What can hang from each mark:
nobi: murul simena
dezi: fazel
telu: pariz pupe
fize: murul telu
simena: nobi
desa: gubem
fazel: gubem
remur: rabi
rabi: murul remur
tamir: telu
pupe: telu
gubem: desa
zame: pariz
pariz: telu
murul: dezi fize gili nobi reden

Each row was made from one small tree. The marks that hang from a mark follow it in brackets, in alphabetical order. Every link used is in the known rows. Write each row's tree.
Known rows:
dezi(fazel): [  1  -6 -17  30  22   5  -7   6  -8 -14 -33  -6 -26 -15  17  34 -12 -13
  13  15  -4  12  12 -11  29  28 -17  -2 -10 -14  20  12   3  15]
remur(rabi(murul(fize nobi reden))): [ -9 -86  46 -78 -19   2  13  19  11  11 -19 -46 -10 -39  67  18  30  26
   9 -39 -13  41  -2  30  -8   9  67 -38  35   7  21  32 -53   2]
fize(murul(nobi)): [  7  14 -27 -53  46 -23  10   8  -6  10 -17 -31  24  24   7  45  -9  37
   0  21   2  34 -37   3  62   2 -11   6  30 -36   9  34  -9 -18]
murul(dezi fize): [-15  38 -13 -14  -2  42 -22  72  18   0 -24  25  11 -34 -27  28 -27  17
  11  30  12  34 -58 -68  -7  25 -38 -39 -21 -28  20 -10 -45 -13]
fize(murul(dezi gili nobi reden)): [  9  11   7 -92  18 -36  29  48  -8  71 -59 -31 -20 -36  12  68 -36  88
  47  21 -12  36 -50  -4 108  29   4 -36  55 -64  -5  41 -19  21]
rabi(murul(fize nobi(simena))): [ 36 -13  49 -66  24  50   5  30   1  10  -3 -28  20  35  20  61  42  11
 -16   7   1  27 -33   8   1 -19  37 -39 -10 -18  11  39 -16  -8]
telu(pariz pupe): [  26  -14  -10  -56    5  -41   -4   43    5   18  -22   -8  -41    3
   -2  -28   38  -54   11   59   48  -11   12  -50  -12  -22  -76   48
   -3  -27   22  -56  -36 -103]
fize(murul): [ -7  -5 -44 -30  37 -23   3  18 -12  11 -20 -20  29  11   8  25 -32  12
 -16   3  16  19 -28  -9  35  -7 -32  23  19 -21  36  25   2 -13]
remur(rabi(murul(fize))): [-13 -87  21 -47 -13   8   1  16  -3  -5  -3 -39  10 -42  52  -2   9   5
 -12 -45  -6  28   9  20 -34   0  45 -17  18  19  48  27 -39  -6]
nobi(murul(dezi fize gili) simena): [-13 -10  48 -81  20  66  10  76  30   3 -33 -41 -12   2 -52  83 -30  75
  57  26 -15  28 -57 -36  53  32 -40 -44  19  -7  28   1  -9  14]
rabi(murul(dezi) remur): [ 17 -47  21 -45  34  11  29   4 -24  41 -14 -28  14 -82  30  24 -15  42
  -2 -44 -27  43  36  36   8 -25  48  -2 -53   7  17  -1 -25 -10]
pupe(telu): [ 21 -24  24  -5  12  27   7 -14  19  32  34  34  17  18  -7 -14 -11 -35
   1 -25 -24 -38 -23 -49 -26 -22 -33  16 -25 -10  11 -21   6 -45]
tamir(telu): [ 18 -18  10  12  -1  11  -4 -17  31  10  25  33  16   5   6   4  16 -28
  11 -35 -18 -33 -27 -46 -34 -40  -7   4 -29  23  -4  -1  -7 -37]
murul(gili): [  7  -4  22 -18 -18 -16  11  -1 -33  46 -28  -7 -34 -30  -2  11  -6  20
  20 -11 -14 -30   5  16  37  24  15 -24  34 -18  -3  23  28  41]
fize(murul(dezi gili reden) telu): [ 19 -25  15 -66  30 -30  14  48  18  96 -53  10   2 -50  31  19 -43  29
  12 -36 -15   1 -46 -59  57 -17 -17  -9  14 -44   5   2 -35  10]
telu(pariz): [ 24  -2 -25 -23  11 -35  11  14  12   6  -5   2 -21  15   7 -28  23 -17
   3  27  29 -11   7 -22  -2  18 -34  15  18 -38  25 -31  -9 -49]
fazel(gubem): [ -2  -8 -11  38   5 -16 -34 -20  -1 -18   4 -12  25  19  -7  18 -25  24
  25  -2   0  -6 -10  28 -15  27  11  36 -33  42   9  36 -15  25]
fazel(gubem(desa)): [-16 -11 -14  42  -2 -36 -30  -5  -1 -25 -12 -21  31  20 -13  22 -18  18
  36  13  18  10   0  43 -12  56   6  20 -48  32  26  64  -9  48]
pupe(telu(pariz)): [ 39 -25   6 -19  20   3  12  -5  30  36  31  36   0  25  -1 -34   6 -47
   2  -5  -3 -45 -19 -63 -27 -10 -56  26 -12 -36  28 -42   0 -79]
simena(nobi(murul)): [ 17  -4   0 -40  25  48   1  -2  16  -9 -17 -16  41  39  -6  48 -15  46
  39  22 -18  33  -9 -10  37   8   6  11  40 -31 -40 -33  15  -8]
desa(gubem): [  8  -5  -9  37  33 -34  -1  -5 -34  15   2  -9  18  27 -24  17  21  21
  26 -10   7  17   2  34 -16  24  24  13 -30  15  -3  42   9  38]
zame(pariz(telu)): [ 12  19 -10 -62 -11  14  10  40  26 -32  38  52  -5  34  21 -19  -7 -30
 -60 -12   7 -50 -33 -51 -42 -40   1  21 -18  15  21 -16  27 -79]
rabi(murul remur): [ 12 -65  25 -39  33   1  28 -23 -32  40 -16 -31  11 -55  49  19  13  10
 -21 -58 -18  21  44  55  -4 -32  57  10 -40  15  17   7  -5  -5]
nobi(murul(reden)): [-32 -52  41 -36   8  15  13  -2  44  21 -46 -42  -1 -11  19  46  -4  51
  28  -2  12  15  -3   9  30  23 -15  -9  46 -11   0  -8  -6  -3]
zame(pariz(telu(pupe))): [  14   13   -2  -78  -13   11    2   55   23  -26   30   50  -14   30
   15  -19    0  -48  -56    5   17  -51  -32  -66  -47  -59  -19   38
  -29   21   19  -31   15 -105]
fize(murul(gili nobi(simena)) telu): [ 40  -8  23 -86  58 -14  20  17   8  53 -14 -12   8  27   9  33   7  18
   7 -21 -36  -3 -49 -33  71 -31   0   0  16 -30  -7  20 -18   1]
remur(rabi): [-24 -62   5 -32 -21 -18   7   2   3 -23   8 -31 -13 -41  27 -25   0  15
  18 -36 -24  26  17  22 -12  11  35  -4  25  32  23   6 -34   3]
murul(fize gili reden): [-26 -18  46 -51 -51  -3   1  56  -8  80 -92  12 -60 -42  34  44  14   0
  25 -15  22 -21 -55 -21  28  44   6 -62  50 -44   2  21  -1  61]
simena(nobi(murul(fize))): [  5   2  -1 -44  22  61  -9  14  20 -10 -31  -7  44  42  -6  56  -9  32
  32  26  -5  36 -32 -30  26  15  -7   0  40 -38 -31 -34   6 -13]
tamir(telu(pariz pupe)): [  38  -28    3  -28    2  -19   -5   14   36   22   12   28  -13    8
    6  -15   43  -66   18    6   15  -40  -18  -82  -44  -55  -59   38
  -31    2   10  -41  -32 -110]
murul(dezi gili nobi reden): [ 25  24  69 -86 -30 -16  37  42   7  86 -56 -14 -68 -65   6  59  -4 106
  89  24 -43  25 -30  10 104  51  51 -85  50 -59 -58  24 -31  49]
dezi(fazel(gubem)): [ -1 -12 -24  55  27  -7 -32  -8  -8 -28 -30 -14  -8  -3  10  47 -29   3
  32  15  -5   7   4   9  18  47 -10  23 -35  15  25  39  -8  33]
rabi(murul): [ 32 -43  25 -18  15  18   6  -4 -15  25   2 -26  29  -6  35  18   9   6
 -32 -20   7   0  21  26 -17 -28  36  -4 -10  -6  22  29   5  -7]
rabi(murul(fize gili nobi) remur): [ 13 -39  51 -81  26  14  28  -8 -43  67 -55 -36 -14 -56  46  59  44  30
  -1 -40 -23  15   7  52  34   4  69 -37  -6 -24   5  33  -7  16]
murul(gili reden): [ -4 -28  53 -47 -46 -32  23  21 -14  85 -64  -5 -66 -48  33  24   1  28
  39 -23  -5 -25  -8  18  48  28  34 -41  51 -26 -19  21  13  65]
pariz(telu(pupe)): [  1 -12  30 -57   3  29   0  48   0  -4  -3  19   4  -3  15  -9  -5 -46
 -37  -3  42 -18 -32 -50 -39 -66 -30  31 -14  35  -7 -48 -15 -87]
fize(telu(pariz)): [ 37 -20   6 -15  28 -16   4  -1  43  29   6  30   4  11  22 -50  34 -47
 -15 -18   0 -30   2 -58 -23 -24 -24  22 -17 -21   1 -51 -33 -50]
fize(telu(pupe)): [ 23 -26  34 -23  20   4 -16   9  29  31  -3  25   2  -7  10 -29  28 -59
 -12 -15  -6 -23  -1 -61 -28 -65 -28  35 -43  12 -18 -48 -47 -55]
murul(dezi(fazel) nobi): [ 26  47   5 -21  32  19   9  27  17  -9 -16 -14 -20 -30 -17  57 -12  70
  60  58 -42  58 -14 -17  73  42   6 -44 -10 -42 -23  11 -43  -7]

Write each row's tree:
[ 36  -4   8 -73  72  -3  13  17  32  22   5  -6  31  48  10  25  10   4
  -9 -15 -28  17 -53 -43  47 -47 -11  16  -6 -17  -7   4 -36 -29]
fize(murul(nobi(simena)) telu)
[  38   22   85 -116  -25    1   47   71   13   70  -38  -23  -81  -33
  -14   72   -4  107  104   29  -58   34  -49    3  113   34   52  -87
   34  -39  -56   25  -30   58]
murul(dezi gili nobi(simena) reden)
[ 13  33 -33 -58  49 -12  12  34   2  12 -15 -27  27  -3 -11  50 -36  68
  18  36  -9  55 -45 -17  71   8 -19  -6  19 -45   8  26 -28 -24]
fize(murul(dezi nobi))
[-10 -14 -26  58  21 -24 -27   3  -7 -32 -42 -20  -6  -2   6  49 -24   0
  39  26   7  17  12  19  20  67 -15  13 -45   8  37  56  -3  48]
dezi(fazel(gubem(desa)))
[-23  12  19 -41 -28  27  -9  93  36  37 -60  26 -23 -50   8  42 -22  26
  28  17  20  41 -71 -64   7  31 -22 -57  -3 -35   2 -10 -59  13]
murul(dezi fize reden)
[ 26  -4  -2 -52  68 -14   5  -4  28  33  -7   1  40  25  24  14  10   2
 -15 -17 -17  11 -40 -37  39 -35 -12  19   4 -31  -6   4 -37 -36]
fize(murul(nobi) telu)
[ 29 -13   6 -76  64 -18  -3  17  22  39 -18  -7  25  17  16  16  20 -23
 -11   6  -5   9 -36 -58  34 -64 -41  42 -12 -25  -9 -15 -54 -74]
fize(murul(nobi) telu(pupe))
[ 25 -51  -4 -85  44 -56   2  52  37  75 -49   6  -7   1  47 -14  15 -54
 -11  -2  38  -6 -33 -85  15 -56 -74  55   3 -41  21 -47 -59 -83]
fize(murul(reden) telu(pariz pupe))
[ 23 -45  59 -88  26   3  47   8  -4  67 -36 -36 -12 -80  52  54  16  70
  27 -34 -38  61  20  49  44 -14  81 -31 -28 -12 -23   7 -45   0]
rabi(murul(dezi nobi reden) remur)
[ -1 -16  37 -63  35  56  19  52  47 -27   7 -51   7  19 -51  61 -36  79
  53  28 -24  46 -29 -19  43   4 -32 -14  -2  16  14 -15 -17 -13]
nobi(murul(dezi) simena)
[-10 -35  70 -68 -37   0 -10  63  12 100 -93  28 -59 -45  41  25  32 -41
  16 -24  20 -38 -55 -62   9   0 -14 -39  20 -33 -12 -13 -35  23]
murul(fize(telu(pupe)) gili reden)
[  -3 -106   51  -67  -33  -20   24    9  -14   38  -22  -51  -25  -67
   68    2    5   34   15  -61  -22   15   28   48    2    6   74  -27
   45   14   29   37  -24   29]
remur(rabi(murul(gili reden)))
[ 12  13   6 -57  15  60  -5  33  10  14 -44  -8  30   9 -20  64 -30  64
  54  31 -19  35 -36 -36  52  31  -4 -18  47 -54 -31 -27   5   4]
simena(nobi(murul(dezi fize gili)))
[ -8  -7  16 -22   7  31 -33  41  27  17 -31  33   7   1   7   0  32 -68
 -23  -2  22 -12 -47 -81 -41 -31 -48   3 -32  -7   8 -34 -48 -41]
murul(fize(telu(pupe)))
[ -3 -36  56 -73  21  36  25  25  16   5 -16 -59 -18  26 -33  63 -12  62
  49   5 -23   4 -18  11  58  14 -14 -17  33  11  13   7  22  23]
nobi(murul(gili) simena)
[ 17 -31   9 -76  38 -22  -3  69  38  71 -44  10  11 -37  23  14 -30 -10
   4  -6   8  22 -45 -91  28 -61 -57  33 -24 -23   4 -32 -73 -56]
fize(murul(dezi reden) telu(pupe))
[ 24  61  46 -96  -1  43  11  86   2  27 -30  -7 -43 -10 -50  78   3  72
  68  48 -40  33 -83 -38  76  44   9 -91  14 -47 -17  27 -33  30]
murul(dezi fize gili nobi(simena))
[-34 -54  63 -55   3  27   2  16  43  62 -83 -22 -13 -27  26  51  10  30
  25 -23  13 -15 -34 -27  29  35 -21 -35  53 -33   6  -7 -13  15]
nobi(murul(fize(telu) gili reden))
[ 24 -18  33 -41   1  35  -2  47 -25  57 -34 -13  13 -50  15  46 -13  33
  -8  -6   7   2 -14 -12   2   8  19 -47   0 -38  35  37  -6  14]
rabi(murul(dezi fize gili))
[ -9 -55  78 -91   2  24  35  40  30  32 -39 -58 -43  15  -9  73  -8  66
  62  -3 -18   8 -28  13  68  17  -1 -30  46   7   2   7  13  40]
nobi(murul(gili reden) simena)
[  7 -78  35 -61  -3  -3  19  -9  -2  -6  12 -55   3 -35  50   3  22  36
   6 -37 -30  36  28  49  -4  -1  72 -19  28  17  20  31 -39  -6]
remur(rabi(murul(nobi)))
[  1 -94  35 -53 -20 -14  15  -2 -22  17  -4 -52  -9 -58  52  -5   2  28
   5 -54 -25  11  34  46  -6   5  65 -18  35  18  37  38 -17  18]
remur(rabi(murul(gili)))
[ 19  -5  25 -67   4  37  13  25  15  34 -46 -16  11  -3  -1  63 -34  80
  72  21 -29  35 -19 -17  70  27  17 -17  56 -49 -52 -29   8  18]
simena(nobi(murul(dezi gili reden)))
[  6  14  31 -50  -8  27 -21  80   6  66 -54  32 -21 -68 -22  18 -13  -3
  24   9  -5 -13 -54 -95   9   4 -43 -39 -17 -39   6 -21 -49  -8]
murul(dezi fize(telu(pupe)) gili)
[  9 -65  43 -63  15  -1  38  19 -12  68 -38 -26  -9 -94  54  35 -11  46
  10 -53 -23  46  26  38  19 -23  60 -15 -38   2   3  -2 -34   6]
rabi(murul(dezi reden) remur)
[  -6 -104   40  -58  -23  -12   18    7    2   14   -7  -46   -9  -53
   68   -4    5   22    4  -57  -14   30   26   40  -15   -5   66  -15
   29   23   29   26  -37   10]
remur(rabi(murul(reden)))
[ -1 -10  38 -43 -11  14 -22  42  -6  62 -58  26 -26 -29   6  10  28 -48
  -2 -12  10 -43 -43 -65  -7  -5 -31 -21   1 -27   7 -12 -20   0]
murul(fize(telu(pupe)) gili)
[-23 -36  53 -53  -2  11  22  24  30  55 -65 -43 -20 -60   0  57 -35  97
  62   5  -7  13  -7   0  64  47 -11 -38  54 -34  -3   0  -8  21]
nobi(murul(dezi gili reden))
[  5  -7   5 -33  13  14 -27  48  34  21 -32  35  -4   7  11 -13  44 -76
 -21  11  37 -16 -45 -92 -43 -21 -64  11 -22 -26  19 -49 -51 -66]
murul(fize(telu(pariz pupe)))
[ 49 -26  57 -55  11   8  23 -14 -31  56 -15 -41   1 -10  33  45  31  44
  -1  -9 -18  -7  18  50  35  -2  66 -37  25 -33  -5  53  13  16]
rabi(murul(gili nobi))
[  1  25   3 -13  15  48 -25  65  41  17 -18  45  21 -33 -15   6 -16  -6
   0   3  -1  18 -60 -96 -23   0 -38 -31 -41 -25   9 -31 -62 -24]
murul(dezi fize(telu))
[-30 -44  59 -81  12  56  10  64  56  -2 -39 -42 -17  38  -9  79   4  34
  36   9  10  34 -63 -24  28  12 -31 -29  23   8  16  -8 -19   8]
nobi(murul(fize reden) simena)
[ 30  26  64 -96  -5  17  38  72  45  25 -10 -14 -47  -3 -12  61   1  88
  82  37 -43  67 -53 -11  78   9  35 -64   2 -19 -54   2 -58  17]
murul(dezi nobi(simena) reden)
[  27  -63   73 -102   27    4   54    3   -8   53  -26  -47  -26  -30
   59   58   41   38   18  -46  -36   47   13   67   41  -33   89  -21
  -25   11  -23   16  -26   13]
rabi(murul(nobi(simena) reden) remur)
[ -3 -72  32 -63  -7  11   7   9   2  -8  -2 -47   5 -32  50  12  28  22
  -1 -33 -17  38   3  30 -15   7  58 -29  26   9  29  32 -48 -10]
remur(rabi(murul(fize nobi)))
[  2 -81  17 -39  -3   4  10  17  -3  -8   2 -45   2 -69  43   6 -19  37
  14 -35 -28  45  32  21  -7   8  47 -17   7  15  44  24 -43  -2]
remur(rabi(murul(dezi(fazel))))
[ 13 -68  44 -73 -12  -5  25  10 -13  18  -1 -56 -10 -67  37  11   0  68
  29 -33 -45  35  23  41  20  14  74 -39  35   2  18  38 -39   9]
remur(rabi(murul(dezi gili nobi)))
[-12 -73  42 -63  10  12  21  17 -14  64 -61 -18  -8 -62  71  44  25  -4
 -18 -60   8  28   0  30  -9 -17  49 -16 -28  -2  18   6 -25   9]
rabi(murul(fize reden) remur)
[ 24  -8  -7 -47  48 -18   4  33   6  70 -29  10  26 -37   5   9 -46  24
  -2 -28 -21  -4 -37 -61  49 -20 -28   5   1 -39  18   3 -26  -5]
fize(murul(dezi gili) telu)
[ 21 -17  18 -28  14  47  -9  48  -3  25 -15  -8  37 -30  14  38 -11  19
 -24   0  16  26 -18 -23 -22  -9   8 -31 -23 -25  36  22 -28 -15]
rabi(murul(dezi fize))
[  4   3  10 -61  11  60  -3  41  35   9 -46  -2  31  13  -1  67 -25  58
  54  31  -8  53 -44 -43  41  23  -4 -16  41 -47 -40 -39 -15  -2]
simena(nobi(murul(dezi fize reden)))
[-16 -33  47 -50 -18  15 -22  62  45  55 -65  36 -27 -16  41  13  37 -61
  -4 -15  31  -4 -60 -78 -27 -24 -30 -15 -13 -14 -12 -35 -61 -18]
murul(fize(telu(pupe)) reden)
[ 22  32 -20 -79  51  -3  17  54   6   1  -3 -31  18  20 -26  60 -36  69
  27  39 -18  61 -57 -21  78  -4 -19 -10   8 -30  10  27 -29 -17]
fize(murul(dezi nobi(simena)))
[  4 -11  23 -67   0  45   2  23  13  31 -61 -10  12  17  11  68  -9  45
  51  16  -7  22 -37 -19  50  29  10 -21  64 -51 -39 -22  13  22]
simena(nobi(murul(fize gili reden)))
[-18   8  39 -59 -47  10   2  93   4  82 -87  17 -55 -80   7  53 -26  46
  50   6   5   9 -66 -48  43  55  -6 -80  32 -53   0  12 -31  54]
murul(dezi fize gili reden)
[  5 -84  26 -49 -10  -5  15  19 -19  16 -13 -50 -16 -84  42  10 -22  46
  23 -38 -34  29  33  28  10  19  53 -26  23   6  44  35 -30  18]
remur(rabi(murul(dezi(fazel) gili)))
[  20  -51   36  -58   22   -1   36    4  -46   73  -33  -33   -8 -102
   29   33  -18   57   13  -49  -37   19   40   44   33  -10   59  -19
  -29   -5   16   15   -5   20]
rabi(murul(dezi gili) remur)
[ 42 -45  78 -74  -8  -3  32   0 -19  84 -42 -39 -22 -23  57  55  35  49
  13 -16 -12  -2   9  51  45   3  78 -52  40 -41 -17  53   4  33]
rabi(murul(gili nobi reden))
[ 28 -46   2 -77  35 -63  21  31  20  99 -58   7 -17 -13  54  -5   2 -15
  -3 -33  17 -28 -34 -56  46 -12 -34  16  40 -63  23 -12 -22 -17]
fize(murul(gili reden) telu(pariz))
[  9  40  30 -69  14  47  -1  47  23 -20  -6  -6 -15  59 -22  60  47   8
  22  39 -10  35 -79 -24  27  11   4 -48   0 -15 -16  15 -31  -2]
murul(fize nobi(simena))
[ 33  21  52 -77  10  19  32  77  41  14 -34 -20 -65 -15  -2  85  -6  78
  92  50 -46  74 -45 -19  98  30  23 -65  -6 -28 -41  10 -56  28]
murul(dezi(fazel) nobi(simena) reden)
[ 23   7  10 -53  17  46   7  16   6  15 -28 -17  28   6 -19  55 -37  77
  62  27 -31  32 -12 -18  62  24   8  -9  47 -45 -42 -27  14   8]
simena(nobi(murul(dezi gili)))
[ 30 -63  64 -50 -15  -4  22  12 -25  84 -41 -30 -17 -39  58  37  10  25
  -4 -34   5 -15  16  38  19  -8  57 -33  29 -24   9  43  14  39]
rabi(murul(gili reden))
